What can hang from each mark:
mipa: kasat pobus sinuf
zezus: mipa
fero: kasat
sinuf: foforo fogam mipa
kasat: fero foforo mipa sinuf

Each row was made from one small tree. The marks that hang from a mark follow it in brackets, in alphabetical order. Every link used is in the known rows. Write each row's tree.
Known rows:
mipa{pobus}: 6 17 -2 7 15 18 14 3 4 -4 1 -4 5 -7 -3 1 3 -3 -1 -12 -7 12 -1 8 -6 13 6 -10 -13 5 -12 -1 1 -10 13 20 2 -2 11 0 -2 -7 7 -16 12
sinuf{foforo fogam mipa{pobus}}: -4 27 -6 -7 27 2 10 2 23 -1 -1 11 6 -13 2 1 3 8 -3 -23 -1 19 8 14 14 8 0 -7 -8 5 -16 -14 21 -11 7 7 -1 -15 -1 5 7 4 -3 -7 11
fero{kasat{mipa}}: 9 2 -2 -3 11 11 -4 -9 -8 1 7 5 -1 0 7 -10 16 -8 4 -8 6 9 -8 -2 -17 5 1 -12 -22 6 12 -22 0 -1 -1 5 -1 -15 5 -14 -6 0 3 -13 17
kasat{mipa{pobus} sinuf{foforo}}: -10 11 5 8 23 12 -1 -7 3 9 -5 15 -1 2 13 -11 -11 3 9 -13 -3 13 -6 1 -3 31 5 -5 0 -8 -9 -14 5 -12 2 11 6 -20 -10 14 10 -2 20 -2 6
sinuf{fogam mipa{kasat}}: 6 27 2 -7 14 -2 3 -6 -2 -14 7 15 4 -6 2 7 4 -13 -5 -20 11 11 5 19 1 -16 7 -4 -20 23 -1 0 11 15 8 4 -9 -10 16 11 -11 7 -16 -11 18
kasat{fero sinuf{mipa}}: 5 9 2 -8 8 8 1 -6 11 9 -1 26 15 -27 -7 6 -15 -6 0 -7 10 14 -10 1 -3 1 5 4 -18 9 -20 -4 4 -2 17 11 22 -11 9 25 -5 8 0 -3 9
mipa{kasat{fero sinuf} pobus}: 10 14 11 -6 14 7 5 -25 2 5 -13 5 8 -5 2 1 -24 -7 -8 -8 -14 6 -8 -2 -5 -7 12 6 5 9 -22 6 -7 2 13 19 16 -4 18 16 0 8 4 -2 9
fero{kasat{foforo mipa{sinuf}}}: -2 -11 4 -5 -9 1 -9 -12 -7 10 9 3 -4 8 20 3 16 -8 -3 1 15 -6 -3 -7 -24 3 -13 -8 -15 7 20 -25 -13 14 -8 3 7 -32 -10 -4 -13 2 10 4 11
fero{kasat{foforo mipa}}: -6 -13 5 -6 -6 8 -9 -8 -12 6 13 3 7 7 14 -8 13 -6 2 -3 7 7 -5 -10 -19 10 -2 -14 -18 9 10 -27 -6 6 0 -1 8 -20 -2 -5 -10 6 4 -7 8
zezus{mipa{pobus}}: 9 11 0 6 20 24 24 -1 7 -13 7 -20 8 -1 -7 1 -1 -1 -9 -12 -16 17 -4 1 -10 0 11 -13 -12 2 -14 3 4 -10 17 14 -3 -10 6 -7 1 -6 11 -22 8
zezus{mipa{sinuf}}: 17 6 3 9 6 14 20 2 1 -9 2 -16 3 -5 -8 9 1 -9 -5 -5 0 7 -9 7 -10 -13 3 -10 -21 -3 3 5 -11 9 12 8 -11 -8 11 -1 -7 -10 13 -11 12
sinuf{fogam}: 4 16 2 2 8 4 12 -5 -2 -9 6 2 1 -5 2 -6 9 -7 8 -5 1 20 0 20 1 4 10 -14 -18 14 -3 6 16 5 15 5 -4 0 22 -1 -4 -4 -13 -13 14
zezus{mipa{kasat pobus sinuf{foforo}}}: 11 18 8 4 19 9 23 -10 6 -7 -8 -14 2 7 2 5 -13 -6 -15 -8 -14 0 -5 2 -8 -13 1 -4 4 -8 -13 3 -16 6 -5 13 -20 -12 -1 0 -1 -1 18 -11 11
kasat{fero foforo mipa{pobus sinuf}}: -5 -1 12 -10 0 7 -2 -12 9 9 0 -2 3 -4 10 0 -9 0 -10 0 3 -7 -7 -6 -25 5 2 -5 -6 4 -4 -19 -15 7 4 18 16 -10 -5 -2 -6 -5 8 11 6
kasat{fero foforo mipa{sinuf{fogam}}}: -6 -5 14 -10 -11 -8 -5 -16 5 5 -4 6 -3 -2 9 -3 -2 -3 -2 3 15 1 -2 8 -19 -1 7 -4 -9 15 2 -18 1 18 1 -3 9 -12 0 0 -9 -8 -9 15 7
fero{kasat{foforo mipa{pobus sinuf}}}: -2 -7 -1 -1 4 5 -5 -15 3 9 7 -10 -3 10 22 2 12 2 -14 -5 2 -4 -1 -11 -21 6 -13 -9 -5 5 14 -29 -10 2 -7 13 12 -31 -10 -11 -14 1 12 0 2
zezus{mipa{kasat sinuf}}: 20 14 9 7 5 12 19 -7 -6 -16 -2 -14 0 5 -8 10 -11 -18 -12 -5 0 0 -9 4 -19 -26 6 -7 -14 4 2 16 -15 20 3 11 -22 -5 4 -3 -9 1 7 -6 14
zezus{mipa{sinuf{foforo}}}: 10 6 7 12 2 14 21 3 6 -6 -5 -10 7 -4 -7 5 -9 -7 0 -5 -3 10 -9 5 -9 -4 3 -10 -8 -14 -5 4 -13 7 1 3 -19 -10 0 6 6 -4 14 -3 15
fero{kasat{sinuf{foforo mipa}}}: 5 2 -3 -2 17 4 -3 -3 10 20 2 19 12 -9 8 1 -6 -2 7 -10 7 18 -4 -4 3 9 -16 3 -10 -6 -6 -19 5 -6 0 -1 7 -30 -1 22 3 19 6 -4 5
sinuf{fogam mipa{kasat{fero} pobus}}: 10 29 1 -22 24 0 6 -16 13 -8 -1 8 10 -17 1 6 -6 -3 -20 -18 -4 7 7 11 2 -20 13 0 -11 28 -19 -4 9 5 13 9 8 -12 10 7 -3 2 -11 -5 12
mipa{pobus sinuf}: 5 15 -1 9 12 14 17 -3 10 3 -6 -12 -6 -8 -2 9 3 -3 -7 -9 -2 1 0 7 -9 6 -10 -12 -10 -3 -6 -4 -11 -4 5 21 -5 -13 4 1 -6 -13 9 0 11

Which tree is each row?
3 7 20 -11 -16 -11 4 -17 -2 0 -3 -2 4 -3 2 10 -14 -12 -7 5 4 0 -3 8 -9 -23 7 0 3 19 -7 4 -5 32 4 4 4 -6 16 6 -10 6 -15 16 9 | mipa{kasat{fero foforo} sinuf{fogam}}
3 26 10 -22 11 -7 3 -7 7 -3 1 22 14 -16 -5 0 -15 -11 -5 -7 2 12 3 14 5 -19 10 1 -7 14 -23 -6 3 11 3 -4 -6 -4 7 17 10 9 -12 0 20 | sinuf{foforo fogam mipa{kasat{fero}}}
16 8 2 5 20 15 16 -14 -7 -10 -3 -8 11 8 4 4 -19 -9 -10 -13 -13 15 -6 -6 -3 -14 13 -1 0 4 -10 18 2 3 11 14 0 -15 10 12 -6 6 10 -19 3 | zezus{mipa{kasat{sinuf} pobus}}
3 -5 9 4 9 16 9 -11 -10 -5 1 -10 17 14 11 11 -22 -3 -7 -9 -11 16 -6 -11 -6 -8 9 1 4 1 -11 8 -1 13 13 8 10 -21 5 17 -12 17 10 -11 -6 | zezus{mipa{kasat{foforo sinuf} pobus}}
17 8 7 9 4 13 12 -10 -15 -9 -6 -2 11 6 1 7 -12 -17 1 -6 -4 18 -12 -4 -7 -13 18 -3 -7 1 -3 17 -2 15 11 9 -5 -11 12 18 -9 8 9 -14 10 | zezus{mipa{kasat{sinuf}}}
12 1 -8 -1 13 9 -5 -5 9 9 2 15 11 -11 7 6 2 -5 0 -12 11 17 -1 -2 -2 1 -9 0 -19 7 3 -13 5 -4 13 7 10 -33 10 17 -11 14 2 -9 7 | fero{kasat{sinuf{mipa}}}
12 10 0 12 16 18 24 -5 12 -9 0 -22 1 1 -3 7 2 -1 -15 -10 -5 7 -2 0 -10 -8 2 -10 -10 0 -2 2 -7 -4 13 14 -7 -14 5 -10 -5 -14 15 -15 9 | zezus{mipa{pobus sinuf}}
-3 4 5 7 7 9 -5 -3 -6 11 -6 22 2 -1 11 -11 -12 -5 20 -4 4 18 -9 0 -5 25 7 -5 -11 -5 -4 -9 7 1 -1 5 4 -14 -5 17 5 1 12 3 14 | kasat{mipa sinuf{foforo}}
14 27 12 -12 4 -10 10 -20 1 -3 -9 0 -3 -7 -2 4 -10 -15 -11 1 5 1 -3 15 -5 -25 9 -3 1 18 -5 3 -9 21 5 7 -8 5 20 0 -3 -5 -7 8 18 | mipa{kasat{fero} sinuf{fogam}}
-3 12 13 -9 -1 3 4 -9 9 12 -6 9 -3 -15 -2 -9 -10 -8 4 1 4 0 -13 3 -19 5 3 -5 -14 -3 -7 -18 -20 6 -6 5 -3 -4 -9 -2 7 -9 12 11 20 | kasat{fero mipa{sinuf{foforo}}}
6 16 9 1 10 -1 1 -14 -13 -3 -12 9 3 8 11 7 -11 -13 9 -7 3 18 0 11 1 -2 13 -1 -4 16 -4 12 14 12 9 3 -1 -7 25 16 -12 10 -10 -2 10 | mipa{kasat{sinuf{fogam}}}
2 20 2 3 16 -3 15 -6 16 3 -2 -3 -3 -2 9 3 -1 5 -4 -6 -2 11 9 17 2 9 -2 -8 7 -4 -12 -7 10 -4 -1 10 -6 -10 1 -1 6 -9 7 3 9 | mipa{pobus sinuf{foforo fogam}}
1 0 -1 -2 19 6 -4 -17 5 15 1 7 0 6 23 -12 -1 4 2 -6 -4 16 -1 -9 -9 24 -4 -2 5 -8 -1 -26 5 -15 -6 4 12 -33 -10 10 1 7 16 -5 5 | fero{kasat{mipa{pobus} sinuf{foforo}}}
10 -2 18 -10 -11 11 12 -7 -13 -10 0 -7 24 -2 -9 -1 -18 -15 -8 3 -11 7 -14 -11 -17 -25 20 -5 -10 8 -19 7 -17 27 14 3 -3 2 7 7 0 14 -1 -10 10 | zezus{mipa{kasat{fero foforo}}}
-1 21 2 6 16 10 17 0 16 10 -1 -3 0 -6 0 4 -5 -4 -2 -11 -8 5 0 5 -7 10 -7 -10 -2 -11 -9 -8 -15 -6 -4 18 -13 -12 -4 1 3 -8 15 1 12 | mipa{pobus sinuf{foforo}}
16 11 3 6 9 4 17 -2 3 -15 -3 -19 -2 0 -1 7 3 -5 -8 -4 4 16 -3 16 -6 -12 11 -11 -11 4 2 11 7 12 16 -3 -10 -9 11 -6 -9 -12 1 -9 9 | zezus{mipa{sinuf{fogam}}}
20 17 11 -6 10 10 21 -21 10 -9 -8 -19 2 -5 -7 4 -17 -11 -25 -1 -13 0 -7 -1 -17 -34 10 0 1 9 -11 5 -24 11 12 16 -6 -4 4 -5 -2 -6 12 -8 11 | zezus{mipa{kasat{fero} pobus sinuf}}
11 24 8 -1 4 -6 8 -11 -4 -10 -10 -1 -6 4 4 9 -2 -14 -6 -7 8 6 2 18 -6 -15 2 -8 -8 19 4 12 4 21 0 9 -15 -6 20 1 -11 -4 -10 2 19 | mipa{kasat sinuf{fogam}}
6 7 -5 -4 25 4 2 -6 21 19 7 14 10 -7 12 -1 -5 8 -7 -15 0 17 2 -3 6 11 -13 1 -1 -6 -6 -21 9 -17 1 8 12 -37 0 19 1 14 12 -8 1 | fero{kasat{sinuf{foforo mipa{pobus}}}}
7 9 -1 -5 10 -5 0 -15 1 -1 -2 1 -13 4 20 -3 19 -8 -7 -5 17 5 4 12 -13 -2 -2 -6 -8 17 21 -19 6 6 -4 -2 -4 -25 5 -12 -14 -7 -1 -3 14 | fero{kasat{mipa{sinuf{fogam}}}}
-4 -7 7 -10 -3 8 -8 1 8 18 3 22 21 -18 -2 10 -18 -3 4 -4 9 12 -10 -5 -5 0 2 4 -18 4 -20 -12 1 8 19 7 26 -14 3 28 -6 20 -2 2 -1 | kasat{fero foforo sinuf{mipa}}
0 4 0 -6 10 -11 -8 -14 -2 13 -2 13 -3 8 22 -13 1 1 10 -5 6 28 -1 3 0 15 6 -1 4 1 5 -18 26 -5 -7 -8 4 -25 0 10 0 8 3 -2 7 | fero{kasat{mipa sinuf{foforo fogam}}}
-13 -7 6 -2 1 0 -11 -8 -12 2 0 16 4 10 23 1 -1 1 13 -5 16 20 0 5 -5 20 11 -5 -7 11 6 -8 21 10 4 -2 15 -17 5 15 -7 6 -11 4 0 | kasat{foforo mipa sinuf{fogam}}
-6 0 0 -1 2 -2 -7 5 4 9 4 22 12 -3 11 15 -3 1 10 -12 17 23 3 8 7 10 1 0 -14 13 -7 -5 25 8 14 2 19 -29 13 28 -12 15 -12 -1 -5 | kasat{foforo sinuf{fogam mipa}}
8 7 11 -1 -6 -3 11 -8 -8 -11 -1 -15 4 16 5 15 -5 -10 -11 0 5 6 -1 6 -8 -26 10 -9 -4 11 6 10 -3 30 5 -3 -10 -10 3 5 -14 9 -6 -2 5 | zezus{mipa{kasat{foforo} sinuf{fogam}}}
1 5 17 -14 -2 12 4 -18 -3 1 1 -2 15 -1 -1 -2 -14 -7 -11 -3 -14 1 -4 -9 -13 -9 12 -5 -3 10 -17 -3 -17 13 9 18 12 0 6 5 0 11 1 -3 9 | mipa{kasat{fero foforo} pobus}
-2 13 5 -15 8 -6 1 -4 15 11 0 27 13 -24 1 -3 -14 1 6 -6 9 28 -5 13 8 4 8 6 -2 5 -23 -6 18 -3 11 -5 16 -13 3 27 8 5 -8 7 6 | kasat{fero sinuf{foforo fogam mipa}}
7 11 21 -6 4 4 2 -15 -7 14 -15 20 11 -6 0 -3 -30 -14 7 0 -9 18 -14 -1 -4 -3 13 3 2 -5 -22 4 -14 13 4 7 3 5 11 28 11 15 6 6 13 | mipa{kasat{fero sinuf{foforo}}}
2 19 6 3 2 -5 11 0 10 3 -2 1 -2 -4 2 1 -4 -3 8 -3 6 16 3 21 0 9 -1 -10 -4 -1 -5 1 3 6 -5 4 -15 -6 7 5 4 -6 -1 7 15 | mipa{sinuf{foforo fogam}}
20 9 15 -8 -1 4 19 -12 0 -9 -7 -10 6 -9 -14 7 -15 -18 -14 3 -4 0 -14 3 -18 -34 12 -3 -10 7 -6 11 -22 24 11 8 -12 0 7 1 -9 -1 4 -5 19 | zezus{mipa{kasat{fero} sinuf}}
8 13 0 7 16 2 24 -5 21 -6 -3 -19 1 2 2 6 -9 7 -14 -8 -6 17 3 13 4 0 4 -9 7 -6 -13 4 8 -6 6 2 -15 -14 -2 -6 4 -10 6 -5 7 | zezus{mipa{pobus sinuf{foforo fogam}}}
1 10 1 -2 13 3 4 -15 12 12 2 0 -9 1 17 -6 5 2 -8 -9 0 4 -1 0 -10 7 -14 -5 -1 -5 8 -30 -12 -7 -18 9 -1 -29 -13 -10 0 -3 19 -1 10 | fero{kasat{mipa{pobus sinuf{foforo}}}}
-2 -15 15 -3 -11 7 -3 -4 -4 12 -5 9 15 -10 0 -1 -18 -4 9 8 1 13 -15 -7 -14 9 8 -4 -8 -1 -15 -2 -9 13 18 9 25 -4 12 25 -2 15 -1 6 3 | kasat{fero foforo sinuf}
15 23 11 -12 12 -6 12 -27 9 -5 -9 -6 -1 -6 3 6 -13 -6 -23 -4 -5 0 2 15 -7 -21 12 -2 8 17 -11 3 -5 11 6 15 -3 -5 16 -4 -2 -5 -5 6 15 | mipa{kasat{fero} pobus sinuf{fogam}}
-14 -6 5 5 6 15 -6 -9 -5 5 2 9 8 11 17 3 -3 4 7 -13 3 13 -4 -9 -11 27 4 -4 -6 4 -4 -11 9 -3 6 15 24 -23 -6 15 -13 5 11 1 -1 | kasat{foforo mipa{pobus} sinuf}
